Each row was made from one small tree. Brackets hold a mark, then the marks that hang from it, in alphabetical order. Every link used is in the known rows. Write each row's tree.
Known rows
(H R): [ 12.5  40.0  22.1 -36.7  25.0   7.5 -19.8  -2.8  30.0  21.9  11.6  10.0
  16.0 -23.8  -2.8 -29.1 -29.3  -6.4  -0.6  19.9   1.2 -15.6 -30.8]
(Q (B (C (K R)) J M)): [  9.5  70.5   9.6 -55.8  51.1 -73.4  -9.2   2.9  13.4  20.1  43.3  -2.5
 -11.8 -23.8  23.0 -13.8 -39.3  -2.9 -30.1  16.7   5.1 -39.3 -23.5]
(J (B (C (K R) X) M)): [  0.4  57.7   8.5 -50.2  57.2 -53.1 -16.4  -9.8  13.9  14.9  49.0  11.4
   6.9 -10.7  12.5 -33.2 -31.1  -5.5 -24.4   6.5  -1.0 -33.4 -39.8]
(C (B J Q) (K R) X): [ -1.1  56.3  16.1 -28.9  19.9 -32.0 -26.0  14.1  26.1   5.5  37.0  -4.3
   1.9  10.8  19.2 -15.1 -34.5  10.3 -23.8  25.4  21.2  -2.2 -45.1]
(B M Q): [  6.2  35.2  18.3 -54.1  47.9 -21.6 -20.9  16.4  29.1  25.4  22.1  10.9
  -6.0 -36.7   0.2 -24.7 -29.9   0.3 -16.9  18.9   4.2 -29.0 -10.8]
(Q (B C J M)): [ 12.6  52.2  12.6 -62.5  50.1 -69.0 -13.3  16.6  28.0  38.8  30.5   5.2
 -19.3 -34.8   6.6 -10.4 -35.1   4.1 -28.5   8.6   1.5 -40.9  -6.6]
(X C): [  5.2  16.4  17.3 -33.3  15.4 -10.5 -24.8  -4.3  34.3  16.0  28.2   6.9
  -3.4 -19.2  -5.0 -23.7 -25.5  -8.0  -9.4  14.8  -5.5  -4.4 -22.8]
(Q (B C J)): [ 15.3  49.4  12.5 -54.6  35.9 -54.7 -16.1  19.3  31.9  34.4  23.8   6.9
 -16.1 -29.5   5.2  -9.6 -35.7   5.0 -22.8  12.3   2.2 -30.5 -14.5]
(X (C (B M))): [  1.3  17.4  12.8 -33.0  11.8 -27.4 -31.9   5.2  40.8  25.5  32.5  12.0
  -6.2 -15.1 -12.1 -21.4 -24.2  -0.5  -9.1   9.5  -2.7   4.6 -13.8]
(C (K R)): [  7.0  35.8  14.5 -31.0  22.6  -2.7 -22.6  -7.2  22.1   5.0  26.6   6.1
  10.3 -10.6  10.3 -26.0 -34.4 -10.2  -1.5  23.9   2.9  -6.0 -34.5]
(X (C (B Q) K)): [ -1.9  26.3  13.1 -33.5  15.3 -24.3 -28.8   8.8  34.2   6.8  37.6   7.5
  -5.7  -9.6   2.0 -22.1 -27.3   5.0 -14.7  26.6   5.5   5.2 -27.4]
(Q B): [ 10.3  29.4  15.5 -43.1  27.6 -27.5 -21.9  17.4  34.0  26.3  18.8   9.0
  -2.1 -12.5   1.0 -23.3 -30.5  -5.3  -7.6  15.0   2.7 -18.8 -10.2]
(C K): [  6.6  12.3  17.3 -40.7  25.2  -2.0 -22.2  -3.2  29.2  12.3  25.4  10.0
   6.2 -14.7   3.2 -23.8 -30.9  -3.8  -1.2  19.8   0.6  -5.2 -22.5]
(J (B C M Q) U): [  4.8  75.9  22.5 -68.9  78.3 -72.4 -12.6  25.9  27.5  32.6  26.6  30.3
 -18.8 -58.0  -7.8 -23.7 -31.1   0.8 -12.1   4.5  -8.1 -73.7 -11.8]
(B Q): [  8.6  32.6  18.2 -45.5  35.4  -6.2 -24.3  18.6  33.3  21.1  14.6  12.7
  -3.0 -30.9  -1.3 -23.6 -30.5   1.6 -10.6  23.5   5.0 -19.1 -18.8]
(U (J (B C M Q))): [  2.0  60.7  19.3 -68.3  71.3 -80.7 -12.8  26.0  33.6  37.7  24.5  28.1
 -17.7 -53.6  -1.7 -24.1 -34.0   3.9 -23.9   6.4  -0.4 -66.8  -4.7]
(H (R (K (C (B J) X)))): [  3.5  16.1  26.7 -15.6  13.7  -3.0 -16.4  -9.8  28.9  13.8  37.2 -16.6
  25.2  38.1  12.7 -28.0 -26.4  14.1 -21.4  17.9  11.2   9.0 -48.6]
(M (B (C X) (J U) Q)): [ -4.6  84.3  28.0 -61.9  57.1 -64.8 -12.7  24.8  34.1  30.6  40.5   6.2
 -22.8 -33.8   6.1 -10.9 -34.8   8.6 -25.7   7.4   4.6 -52.0 -40.7]
(H (R K)): [ 14.2  33.1  30.7 -33.7  28.7   9.7 -10.0  -9.4  21.1  15.6  17.2   2.6
  23.6 -13.1   3.5 -36.0 -32.2  -3.0  -6.2  23.6  -0.6 -10.7 -38.7]
(B (C X) J M Q): [  6.7  53.6  14.6 -62.0  56.6 -52.3 -19.1  14.0  25.6  30.3  38.1   1.3
 -13.0 -33.8   9.6 -14.8 -32.6  14.0 -42.2  12.8   7.4 -38.3 -26.6]
(K C R): [  7.0  19.4  10.8 -20.5  20.0  10.0 -28.1  -8.1  29.9  11.5  25.1   1.6
  12.3   0.4   6.7 -29.0 -27.6  -7.2  -4.8  19.4   2.0  -4.4 -30.5]
(M (B (C K) (J U) Q)): [ -3.9  83.5  27.4 -67.0  61.2 -64.2  -5.0  16.7  28.1  22.2  40.2   9.5
 -27.0 -46.0  10.4  -8.1 -38.1   5.4 -15.8  15.6   2.6 -54.2 -33.6]
(R (K (C B))): [  7.1 -11.5  16.6 -17.3   7.8  11.7 -27.4   2.5  38.2  16.9  27.3   3.6
  16.0  18.3  -2.4 -31.5 -27.0  10.6  -3.3  18.1   1.6  19.2 -25.5]
(R (K C)): [  8.1 -10.1  21.2 -26.7  26.1  13.1 -17.7 -10.8  27.5  12.3  30.6  -3.2
  15.4   8.3   5.7 -33.9 -27.6   2.4  -8.5  19.7  -2.4   1.0 -26.2]
(B (C X) Q): [  9.6  43.5   9.1 -49.9  42.2 -21.7 -30.1  16.5  31.2  24.3  30.3  10.0
   1.1 -29.1   2.1 -26.2 -31.8  11.3 -29.6  18.3   3.8 -22.1 -34.5]

Write each row's tree
[  7.5  54.5  25.1 -61.0  56.6 -62.3 -11.0   3.1  23.2  23.9  37.8  10.9
 -16.4 -42.7   4.3  -7.4 -36.7   3.0 -12.3   7.7  -6.7 -52.0 -18.5] : (B (C K) (J U) M)
[  4.1  39.8  11.4 -57.3  54.6 -47.6 -20.3   4.9  28.5  33.3  36.9  19.2
  -1.1 -22.0  -4.4 -30.4 -26.6   1.6 -22.1  -2.0  -4.1 -35.8 -22.7] : (J (B (C X) M))
[ -0.5  33.4  13.3 -39.8  25.1 -34.7 -30.0  16.9  37.8  22.6  33.5   9.9
 -11.7 -23.7  -6.5 -22.4 -25.3   4.2 -19.4  17.8   3.1  -7.7 -15.1] : (X (C (B M Q)))
[ -0.9  58.8  26.3 -22.6  14.3 -43.7 -26.3  10.0  30.0   7.1  36.4   3.1
   2.1  15.2   9.7 -10.9 -34.3   2.7  -4.3  11.8   9.3 -13.7 -43.4] : (C (B (J U)) (K R) X)
[ -3.6  58.8  37.0 -50.3  36.0 -41.7  -9.3  14.1  39.3  30.4  24.1  10.7
 -20.9 -27.4  -2.4  -7.7 -32.9  -5.4   2.6   3.9   0.3 -37.5 -23.2] : (M (B (J U)))
[  9.5  54.2  12.2 -59.6  55.6 -38.6 -18.6  21.2  30.8  29.0  19.4  26.8
 -10.6 -45.1  -5.5 -26.4 -30.6   4.8 -15.5  13.8  -1.2 -40.8 -20.5] : (J (B C Q))
[  2.4   5.6  17.2 -32.3  35.0 -11.7 -22.5  11.0  30.9  18.7  34.5   0.1
   6.8   3.7   4.8 -32.9 -27.4  14.5 -19.9  22.2   6.4  -2.3 -18.4] : (R (K (C (B M Q))))
[ 11.3  36.1   5.7 -53.3  39.8 -42.8 -19.6   8.9  26.1  21.4  34.5   9.6
  -2.5 -22.1   8.2 -23.2 -35.3   0.2 -17.1  18.3  -0.9 -22.6 -19.6] : (Q (B (C K)))
[ -0.1  42.0  15.8 -19.9   0.8 -33.1 -23.0  -6.2  28.5   3.7  38.9  -1.8
  -5.5   3.5   9.6 -10.9 -31.6  -2.1 -11.3  20.7   6.6   9.7 -37.8] : (X (C (B J) (K R)))
[ -2.3  58.9  11.4 -57.7  46.8 -28.0 -22.9  16.7  35.0  30.2  38.6   8.5
  -7.3 -29.3   3.8 -27.3 -31.5   6.7 -28.9  14.0   6.1 -23.1 -41.2] : (M (B (C X) Q))
[  4.4   8.0  21.0 -12.3  12.5  14.2 -24.2 -10.6  30.7  12.0  36.2  -8.4
  35.3  37.3   6.6 -40.8 -24.5  10.4 -14.4  19.0   7.1  15.1 -49.2] : (H (R (K (C B X))))
[ -0.8  79.4   8.7 -52.8  48.3 -29.1 -15.7   5.5  21.5  14.7  39.6   8.5
  -6.6 -38.0  15.7 -26.6 -38.4  -3.3 -20.1  25.9   6.3 -24.9 -47.0] : (M (B (C (K R)) Q))
[  0.7  74.0  23.0 -65.0  77.9 -76.0 -16.2  22.9  26.7  29.6  38.1  22.1
 -12.0 -37.2  -2.6 -27.3 -28.7   3.8 -22.9   1.0  -4.2 -70.4 -23.1] : (J (B (C X) M Q) U)
[  5.7  44.4  23.7 -57.9  49.4 -36.5 -13.1  16.0  27.4  27.2  23.0   3.3
 -16.6 -34.9   6.8 -12.2 -31.7   5.0 -22.6  17.8   9.1 -34.6  -9.9] : (B J M Q)
[ 11.8  47.9   8.6 -61.6  55.7 -32.6 -23.7  16.9  28.6  31.8  25.5  15.8
  -9.4 -54.7  -2.2 -23.5 -33.5   6.9 -24.7  17.7  -0.7 -35.2 -15.4] : (B C M Q)
[ -1.0  56.1  29.4 -51.1  44.9 -62.4 -17.1  26.2  31.6  19.3  31.8  10.2
 -18.4 -23.9   4.4  -6.6 -33.6  10.1  -9.2  15.8   8.4 -37.7 -13.5] : (C (B (J U) M Q) K)
[  4.0  46.2  11.4 -61.2  54.1 -76.3 -11.6   4.0  19.1  24.4  53.7  -7.2
  -9.2  -7.5  21.1 -15.1 -33.9   6.2 -40.2   9.6   6.1 -35.1 -21.9] : (Q (B (C K X) J M))
[  4.7   2.1  14.6 -24.7   5.7  -7.2 -30.3   9.5  45.9  24.7  22.7   3.9
  -2.3   9.1  -2.5 -11.9 -25.9  11.9  -4.1  12.9   7.9   9.6 -16.8] : (K (C (B J)))
[  1.1  15.9   6.3  -7.8   2.1   3.9 -41.9   2.2  39.0  13.1  33.8   0.9
  19.9  29.9   3.9 -30.4 -24.5   3.9  -9.4  14.4   9.1  18.1 -40.6] : (K (C B X) R)
[  2.1  -6.2  22.6 -17.9   8.9  -8.5 -23.2  -0.5  35.3  15.4  39.8 -11.6
  12.4  40.4   9.2 -22.7 -26.7  17.7 -21.1  13.4   9.7  16.3 -35.8] : (R (K (C (B J) X)))
[  4.8  72.7  25.3 -62.6  66.7 -70.2 -16.5  22.1  26.4  29.5  39.2   5.8
 -18.8 -39.4   5.6 -10.9 -34.0  11.4 -32.5   7.7   1.5 -61.8 -25.5] : (B (C X) (J U) M Q)
[  2.4  21.1  18.3 -43.3  21.8 -34.5 -21.6   7.2  33.9  22.9  30.3   6.7
  -7.7  -7.4   2.6  -9.7 -31.6   7.1  -7.8  13.1   8.0  -2.9 -13.2] : (C (B J M) K)
[  7.5  58.8   3.4 -39.8  36.6 -46.3 -23.3   2.1  17.5  10.8  46.7  -1.1
   8.7   1.0  20.8 -29.0 -35.8  -3.4 -29.6  18.4   4.8 -20.2 -43.0] : (Q (B (C (K R) X)))
[  2.8  60.4  30.5 -48.9  40.7 -57.7 -21.4  35.3  38.8  30.5  20.6  15.4
 -21.3 -31.7  -5.4  -6.0 -32.5  10.7  -7.4  10.9   6.8 -39.6  -8.6] : (C (B (J U) M Q))
[ -2.9  50.6  10.5 -34.0  31.8 -29.9 -30.9  12.2  23.6   8.1  42.6   2.1
   8.8   4.3  14.6 -28.4 -31.4   4.8 -23.4  22.5  15.5  -6.0 -37.9] : (C (B M Q) (K R) X)
[  6.0  46.7  34.3 -50.9  45.0 -48.8 -13.1  12.2  31.5  28.8  22.3  10.4
 -15.7 -32.7  -2.7  -7.7 -32.0  -2.6  -3.4   4.5  -2.9 -47.5  -8.5] : (B (J U) M)
[ -5.1  36.4  18.6 -45.5  31.1 -55.0 -17.5   6.3  28.7  12.9  45.6  -1.7
 -19.2 -14.4   9.7 -10.5 -28.7   8.4 -26.8  21.3   9.2 -10.1 -18.6] : (X (C (B J M Q) K))
[  1.0  -7.4   8.7 -17.2   4.8   5.1 -41.6   6.0  46.1  20.2  32.6   4.0
  15.2  26.5  -3.7 -28.0 -21.6  10.5  -9.3  10.9   6.9  18.4 -28.0] : (K (C B X))
[ 12.8  48.0   5.6 -38.6  30.0 -14.0 -24.9  -5.6  21.2  11.2  30.2  11.8
   6.9 -28.0   8.1 -25.5 -37.8  -4.0 -10.7  22.0  -1.8 -12.3 -39.6] : (B (C (K R)))
